What can hang from each mark:
Z_915: Z_33 Z_312
Z_853: Z_233
Z_134: Z_280 Z_483
Z_133: Z_483
Z_280: Z_134 Z_238
Z_394: Z_841
Z_415: Z_394
Z_238: Z_233 Z_280 Z_483
Z_233: Z_238 Z_841
Z_672: Z_915
Z_964: Z_56 Z_238
Z_33: Z_853
Z_483: Z_134
Z_841: Z_33 Z_233 Z_394

Each row was made from one small tree. The marks that hang from a mark follow it in brackets, in the order of their numbers. Every link used is in the known rows. Write each row's tree.
In the rows, 128 means zero.
Known rows:
Z_134{Z_280{Z_238{Z_233}}}: [101 142 139 109 136 113 130 125 131 133 150 132 113 109 120 149 134 134
 126 140 149 127 110 158 106 156 100 107  91 147 152 125 106 104  83 140
 131 155 118]
Z_280{Z_134{Z_483} Z_238{Z_233}}: [ 95 129 125 110 169 130 146 136 162 117 163 113 117 121 117 160 145 129
 133 131 118 113  94 176 105 159 100 122  89 142 153 131 110 134 101 118
 129 171 104]
Z_133{Z_483{Z_134{Z_280{Z_238}}}}: [ 94 152 113  93 158 148 144 119 131 126 135 122 116 126 113 137 137 112
 109 145 144 112 153 134 124 129 107 111  95 122 142 136 122  79 107 120
 137 181 115]
Z_134{Z_280{Z_238} Z_483}: [ 87 139 132 109 163 130 139 140 154 143 138 114 106 112 125 142 152 143
  90 139 132 118 127 147 122 136 103 115  88 137 154 132 106  84 125 113
 144 165 114]
Z_415{Z_394}: [128  94 119 115 126 116 137 135 136 137 167 136 137 139 116 135 125 155
 141 124 114 117 123 143 118 139 123 107 120 122 137 125 115 119 117 110
 126 141 115]
Z_672{Z_915}: [127 135 124 135 124 140 135 138 123 138 135 123 108 143 132 130 129 152
 110 128 107 116 140 132 135 149 124 116 115 123 138 143 129 111 132 148
 144 150 106]
Z_964{Z_56}: [111 127 117 137 118 120 128 121 133 120 128 129 130 132 121 137 120 140
 128 142 104 115 115 131 134 138 107 130 115 118 134 110 123 114  91 105
 131 140 119]
Z_33{Z_853{Z_233{Z_841{Z_394}}}}: [118 147  96 107 117 124 128 141 125 139 139 121 114 114 121 117 118 167
 149 145 117 120 158 151 126 100  87 109 110 120 144  93 126 111 102 113
 134 116 123]
Z_853{Z_233{Z_238{Z_483}}}: [ 97 102 116 134 139 145 132 123 127 145 139 146 118 135 125 149 120 158
 114 126  96 140 110 168 117 118  94 122  92 114 146 123 127 151 100 118
 135 117 130]
Z_415{Z_394{Z_841{Z_233}}}: [146 102  94 107 113  92 124 132 123 141 165 131 140 113 123 130 125 145
 154 123  86 119 115 146 131 152  97 107 120 102 137 119 110 104 112 111
 135 164 121]
Z_280{Z_238{Z_233 Z_483{Z_134}}}: [100 135 137 126 151 136 140 121 146 116 145 133 137 136 114 149 115 104
 154 116 135 137  96 162 110 151 105 114 101 141 141 127 115 120  53 122
 132 164 125]
Z_672{Z_915{Z_33{Z_853} Z_312}}: [129 134 112 133 115 125 129 143 134 141 118 132 131 158 126 129 141 175
 101 139 127 130 167 117 114 145 111 105 117 122 142 100 149  86 118 143
 140 157 113]
Z_853{Z_233}: [117 125 101 123 122 144 135 126 131 134 146 124 133 127 129 149 132 154
 124 123 117 125 128 155 127 123 111 116 103 112 140 114 126 127 120 127
 138 132 126]
Z_133{Z_483}: [107 142 115 113 145 130 138 113 134 137 162 129 122 137 119 137 138 139
 104 127 107 101 150 137 134 132 110 127 115 117 135 126 129 111 123 108
 133 157 119]
Z_394{Z_841{Z_33{Z_853} Z_233}}: [139 138  49 112 108  89 129 115 134 145 144 122 108  81 126 113 126 154
 128 154  91 123 152 126 137 133  79 112 124  95 148  99 121  99 121 127
 117 180 130]
Z_415{Z_394{Z_841{Z_33{Z_853} Z_233}}}: [150 103  51  97 107  80 128 118 135 149 164 136 121  92 120 113 115 161
 156 148  89 118 141 131 128 129  83  96 125  94 144 102 111  98 121 118
 116 178 126]
Z_134{Z_280 Z_483}: [ 90 140 125 109 149 139 146 129 140 145 142 114 109 113 129 138 155 144
  88 130 108 114 131 149 127 138 114 112 102 136 147 121 121  95 137 108
 141 167 100]
Z_483{Z_134}: [121 133 105 116 125 151 146 134 140 123 127 113 137 144 116 132 131 126
 141 124 119 127 134 135 127 134 125 116 120 130 132 118 137 111 117 114
 128 163 113]
Z_133{Z_483{Z_134{Z_280}}}: [ 96 143 110  96 146 156 153 112 122 129 135 121 122 131 118 131 140 121
 112 136 118 109 160 135 132 131 120 109 109 122 128 127 136  94 125 122
 138 177 102]
Z_33{Z_853}: [127 140  97 129 126 115 133 121 136 138 152 126 127 124 116 119 135 161
 119 139 125 126 165 135 113 128 108 113 120 131 147 111 133 120 114 134
 128 147 118]
Z_33{Z_853{Z_233{Z_841}}}: [133 144  85 119 115 126 121 133 121 127 148 122 143 113 124 126 131 167
 124 141 118 127 155 151 135 115  89 121 106 120 145  95 133 119  91 125
 128 116 131]
Z_415{Z_394{Z_841{Z_33}}}: [138  93 108  95 122 104 140 122 148 143 143 128 118 119 124 128 122 157
 140 127 100 121 120 134 130 131  98 111 120 100 134 121 116 104 116 104
 105 162 121]
Z_483{Z_134{Z_280{Z_238}}}: [106 145 116 112 141 146 142 136 143 124 115 117 123 125 118 137 133 120
 127 141 152 127 129 136 117 135 113 106 101 134 143 133 121  82 105 129
 134 168 114]
Z_280{Z_134 Z_238{Z_483}}: [103 117 133 155 168 137 143 129 156 114 146 129 124 136 114 158 127 133
 114 124 125 132 105 158 103 138 104 129 103 125 147 135 128 147 102 134
 129 161 112]
Z_841{Z_33 Z_233{Z_238{Z_280}} Z_394}: [116 132  69 108 117 117 152 142 142 169 138 144  48 110 119 121  95 146
 181 175 105 110 100 142 124 127  87 104 107 104 146 112 104 116 125  98
 115 175 115]
Z_280{Z_134{Z_483} Z_238{Z_233{Z_841}}}: [101 139 135 113 162 132 137 151 150 111 155 110 124 116 119 151 137 126
 128 130 116 115  90 172 123 157  90 131  92 144 151 127 110 123  71 104
 124 158 108]
Z_915{Z_312}: [115 123 114 132 113 111 134 134 138 121 134 128 139 139 125 150 141 149
 126 132 119 126 128 135 103 131 121 125 124 126 141  97 136  99 105 111
 124 150 119]
Z_134{Z_280{Z_238{Z_483}}}: [ 90 136 144 142 158 125 138 119 137 133 139 139 111 122 119 147 131 137
  98 133 143 131 122 148 114 137 102 115  96 132 149 129 119 110  94 134
 138 155 116]
Z_238{Z_280{Z_134}}: [127 134 109 136 146 143 156 118 151 121 148 135 114 131 119 148 132 144
 153 140 131 115 107 161  95 149 112 124 110 109 136 126 138 153 108 139
 120 165  95]
Z_134{Z_280}: [109 137 126 122 131 134 142 125 122 137 134 124 112 120 126 137 137 146
 107 137 124 121 138 142 120 140 117 112 112 135 145 123 125 104 121 133
 131 153 105]
Z_394{Z_841{Z_33 Z_233}}: [134 129  71 113 105 104 132 124 135 141 130 113 109  92 127 128 127 140
 126 137  84 116 123 129 152 143  86 116 123  95 137 109 117  98 122 108
 121 183 125]
Z_964{Z_56 Z_238{Z_233 Z_483}}: [ 89 125 139 152 126 107 133 105 125 125 136 154 119 121 119 146 104 117
 152 140 117 125  83 163 118 158  95 121  93 124 147 105 111 138  24  90
 130 135 125]
Z_280{Z_134}: [119 123 109 137 138 145 150 134 145 118 138 118 126 137 121 145 134 146
 124 127 110 119 123 148 116 141 122 127 116 125 141 127 138 139 133 134
 123 156  96]
Z_280{Z_134{Z_483}}: [103 119 110 124 161 151 155 136 160 125 145 109 119 131 123 147 150 142
 114 124  94 113 122 157 121 140 119 126 111 129 145 125 135 132 146 110
 133 174  92]
Z_134{Z_280{Z_238{Z_233}} Z_483}: [ 85 142 140 100 159 123 138 130 147 138 155 122 107 102 126 151 149 132
 109 135 134 121 105 162 111 155  97 105  83 148 156 129  99  95  90 115
 137 165 114]

Which tree is each row?
[120 134  87 106 109 145 136 137 131 128 125 118 118 112 129 134 116 153
 117 137 106 117 131 142 162 114  94 130 107 111 139 101 122 111 106 101
 112 130 135] => Z_853{Z_233{Z_841{Z_33}}}
[117 152 149 136 143 115 142 115 128 123 163 150 122 118 121 138 115 128
 157 124 128 126  75 176 117 160  88 128 106 133 130 109 125 152  23 111
 118 135 117] => Z_238{Z_233{Z_841} Z_280 Z_483}
[144  95  73 100 108  96 132 126 133 147 150 129 118 101 126 126 117 147
 150 137  81 116 115 135 143 141  91 106 121  94 136 116 108  99 125 101
 116 182 124] => Z_415{Z_394{Z_841{Z_33 Z_233}}}
[118 141 112 105 128 130 152 149 145 155 121 137  55 121 113 114  94 150
 170 168 121 111 104 142 132 115  81 116 109 112 144 110 114 110  92  88
  97 140 115] => Z_233{Z_238{Z_280} Z_841{Z_33 Z_394}}
[118 147 116  99 121 112 134 145 144 125 147 121 106 110 115 136 108 130
 137 145 136 118 108 140 141 146  87 127 106 139 147 114 104  99  59 108
 103 148 133] => Z_280{Z_238{Z_233{Z_841{Z_33}}}}
[112 112  87 155 154 129 148 125 138 139 153 159  96 121 119 149 110 139
 158 150  91 127  82 172  95 156  93 121  98 110 146 126 133 181  97 133
 127 174 102] => Z_841{Z_233{Z_238{Z_280{Z_134} Z_483}}}
[141  81  92 103 114  88 118 138 119 152 163 140 127 118 121 127 114 153
 153 139  76 126 106 152 123 142  84 103 113 104 150 126 107 116 107 104
 129 151 125] => Z_415{Z_394{Z_841{Z_233{Z_238}}}}
[ 94 148 158 133 148 115 132 129 117 125 151 134 114 108 120 145 121 123
 116 132 137 135  95 165 125 155  83 122  89 150 147 118 108 110  37 128
 126 142 120] => Z_134{Z_280{Z_238{Z_233{Z_841} Z_483}}}
[119 147 135 124 123 107 142 116 140 140 149 153 102 115 121 145 119 123
 175 146 161 114  98 164  95 162  98 114 100 118 151 113 112 143  50 108
 124 147 119] => Z_964{Z_238{Z_233 Z_280}}
[114 137 124 138 149 152 158 107 152 125 131 140 124 145 119 138 121 119
 161 123 132 130 105 153 104 141 114 118 115 116 122 122 141 139  77 112
 132 169 114] => Z_238{Z_280 Z_483{Z_134}}
[ 94 143 135 123 129 121 149 136 130 137 145 130  82 115 122 127  96 133
 155 133 100 120  93 159 141 135  92 116 113 137 134  98 109 118  64  93
 110 146 116] => Z_238{Z_233{Z_841{Z_33 Z_394}} Z_483}
[114 138 118 136 118 110 140 107 146 129 113 154 104 118 118 137 114 126
 166 164 148 111 106 142 115 145  94 126 100  95 143 107 118 128  54  89
 130 141 125] => Z_964{Z_56 Z_238{Z_280}}
[108 139 128 127 113 100 136 105 138 127 133 159 108 109 121 143 111 117
 187 160 149 110  83 160 103 162  90 122  90 114 144 101 107 139  18  99
 123 144 127] => Z_964{Z_56 Z_238{Z_233 Z_280}}
[115 126 133 150 162 141 149 130 137 122 144 147 102 132 114 137 110 145
 148 144 113 129  83 171 101 145  88 134  99 120 143 124 144 175  59 120
 108 137 104] => Z_233{Z_238{Z_280{Z_134} Z_483} Z_841}
[116 114  79 114 118 129 122 128 126 151 152 140 122 121 122 132 124 180
 127 152 113 134 150 155 107 107  88 110  97 120 157 109 129 134 116 131
 131 118 128] => Z_33{Z_853{Z_233{Z_238}}}
[114 136  66 112 107 122 146 148 136 153 138 118  77 110 123 125 106 139
 148 153  91 105 121 131 145 127 105 102 129 113 139 106 107  92 151 101
 125 182 113] => Z_841{Z_33 Z_233 Z_394}
[134 123  45 105 110  89 122 123 133 159 136 125  94  89 120 112 117 163
 136 166  83 127 141 131 131 126  72 111 116 102 155 107 117 109 116 119
 114 165 131] => Z_394{Z_841{Z_33{Z_853} Z_233{Z_238}}}
[112 141  84 116 121 116 150 130 152 154 142 124  76 110 115 109 116 162
 145 159 117 113 156 127 123 104 104 101 125 118 147  98 121  96 141 113
 115 160 115] => Z_841{Z_33{Z_853} Z_394}
[116 116  99 112 129 143 139 121 140 146 139 148 110 129 126 144 124 163
 150 147 128 129 106 164 104 125  90 118  88 104 148 119 123 149 101 123
 126 126 130] => Z_853{Z_233{Z_238{Z_280}}}
[110 158 145 109 131 110 125 139 117 121 143 123 119 102 118 140 124 130
 126 146 148 125 105 158 128 158  88 115  93 154 151 120 106  95  53 133
 120 137 117] => Z_134{Z_280{Z_238{Z_233{Z_841}}}}
[112 134  96 105 119 124 126 148 123 151 143 128 101 118 120 110 109 176
 148 159 108 126 146 156 125  95  76 107  98 122 154  97 121 116  97 111
 128 101 125] => Z_33{Z_853{Z_233{Z_238 Z_841{Z_394}}}}
[104 109  82 126 137 157 135 116 131 138 133 141 136 132 119 129 117 154
 143 136 107 150 141 165 104 108  96 104  94 123 146 111 141 138  90 126
 131 136 125] => Z_33{Z_853{Z_233{Z_238{Z_483{Z_134}}}}}
[129 127  71 106 117 113 130 101 143 142 133 120 120  95 132 124 135 169
 119 139 105 131 157 142 129 106  75 116 107  89 141  99 126 113 116 126
 118 145 135] => Z_394{Z_841{Z_33{Z_853{Z_233}}}}
[113 146 112 110 117 129 148 155 139 139 125 112  81 117 119 117 106 145
 140 146 109 108 126 131 157 116 100 120 123 125 136 103 115  86 116  88
 107 148 113] => Z_233{Z_841{Z_33 Z_394}}
[121 126 104 129 113 114 130 131 149 132 125 129 148 149 114 137 146 165
 108 138 138 136 161 124 111 133 103 108 121 125 141  80 147  89 104 119
 125 152 122] => Z_915{Z_33{Z_853} Z_312}
[132 133  86 116 122  99 135 105 150 145 129 119 113  99 122 115 132 165
 119 142 109 128 155 126 128 119  84 113 123 103 145 106 128 103 116 125
 108 158 131] => Z_394{Z_841{Z_33{Z_853}}}
[ 94 124 132 162 132 114 134 114 137 129 120 149 119 127 122 140 109 125
 133 147 112 122 107 143 129 139 101 127 101 113 148 109 122 126  46  82
 138 137 126] => Z_964{Z_56 Z_238{Z_483}}
[123 125 137 134 110 140 136 149 132 135 108 127 127 168 134 145 141 156
  93 124 119 126 141 119 126 154 117 109 122 121 132 110 146  81 117 133
 141 155 113] => Z_672{Z_915{Z_33 Z_312}}
[113 122  87 117 111 116 133 158 123 160 148 130  83 123 118 124 105 145
 154 156  88 113 116 145 127 133  97 102 114 123 154 120 111 108 139 104
 137 152 112] => Z_841{Z_233{Z_238} Z_394}
[109 156 131  95 129 135 136 147 121 112 126 113 128 111 115 135 121 105
 153 142 148 132 112 155 125 153  96 114  94 153 142 117 113  88  50 126
 117 153 114] => Z_483{Z_134{Z_280{Z_238{Z_233{Z_841}}}}}
[ 96 137 143 150 130 103 137  96 139 129 133 172 109 112 121 147 105 116
 177 149 136 119  72 170  99 161  85 122  88 113 138 104 112 149   4  94
 134 141 123] => Z_964{Z_56 Z_238{Z_233 Z_280 Z_483}}
[113 141  96 102 111 145 143 148 133 140 125 113  91 116 129 125 107 154
 142 145 102 113 126 146 156  99  90 117 107 112 136  94 117  99 118  90
 113 133 120] => Z_853{Z_233{Z_841{Z_33 Z_394}}}
[137  90  74  89 116 105 131 106 142 146 153 136 129  97 128 123 125 180
 147 135 102 129 150 146 116 103  79 100 107  87 141 102 119 114 114 123
 116 147 136] => Z_415{Z_394{Z_841{Z_33{Z_853{Z_233}}}}}
[117 121  80 102 110 144 135 150 126 142 124 128 104 116 126 133 109 162
 120 150  94 126 121 149 152 109  88 125  97 114 147 107 122 119  99 100
 100 119 136] => Z_853{Z_233{Z_238 Z_841{Z_33}}}
[ 98 130 147 138 153 110 130 120 142 128 161 141 123 130 115 154 123 124
 133 121 133 135  95 162 110 157  99 118  99 139 144 127 109 131  63 123
 134 150 127] => Z_280{Z_238{Z_233 Z_483}}
[125 127 100 116 101 131 124 145 134 125 115 125 160 136 122 139 140 170
 117 135 131 137 155 139 129 119  85 116 105 120 141  61 145  93  79 109
 124 125 134] => Z_915{Z_33{Z_853{Z_233{Z_841}}} Z_312}
[126 125 100 130 107 143 123 138 127 140 118 133 138 152 138 141 143 181
  99 138 129 134 171 136 112 129 101 103 103 108 138  92 150  93 118 145
 151 143 125] => Z_672{Z_915{Z_33{Z_853{Z_233}} Z_312}}
[114 116  77 118 158 136 148 143 151 143 152 134  92 111 123 142 131 142
 152 156  88 110  90 167 101 152  95 121  95 112 152 128 124 154 128 104
 132 185  96] => Z_841{Z_233{Z_238{Z_280{Z_134{Z_483}}}}}
[115 155  97 101 112 105 142 140 133 143 150 123  89 100 115 105 104 153
 162 157 117 114 133 145 131 120  84 107 117 137 149  86 113  96  85 109
 101 141 116] => Z_238{Z_233{Z_841{Z_33{Z_853} Z_394}}}
[ 90 133 134 126 138 147 153 111 120 125 142 136 125 123 123 144 127 112
 143 122 119 139 105 168 108 151 116 100 101 152 133 119 129 117  72 137
 128 165 102] => Z_238{Z_233 Z_483{Z_134{Z_280}}}
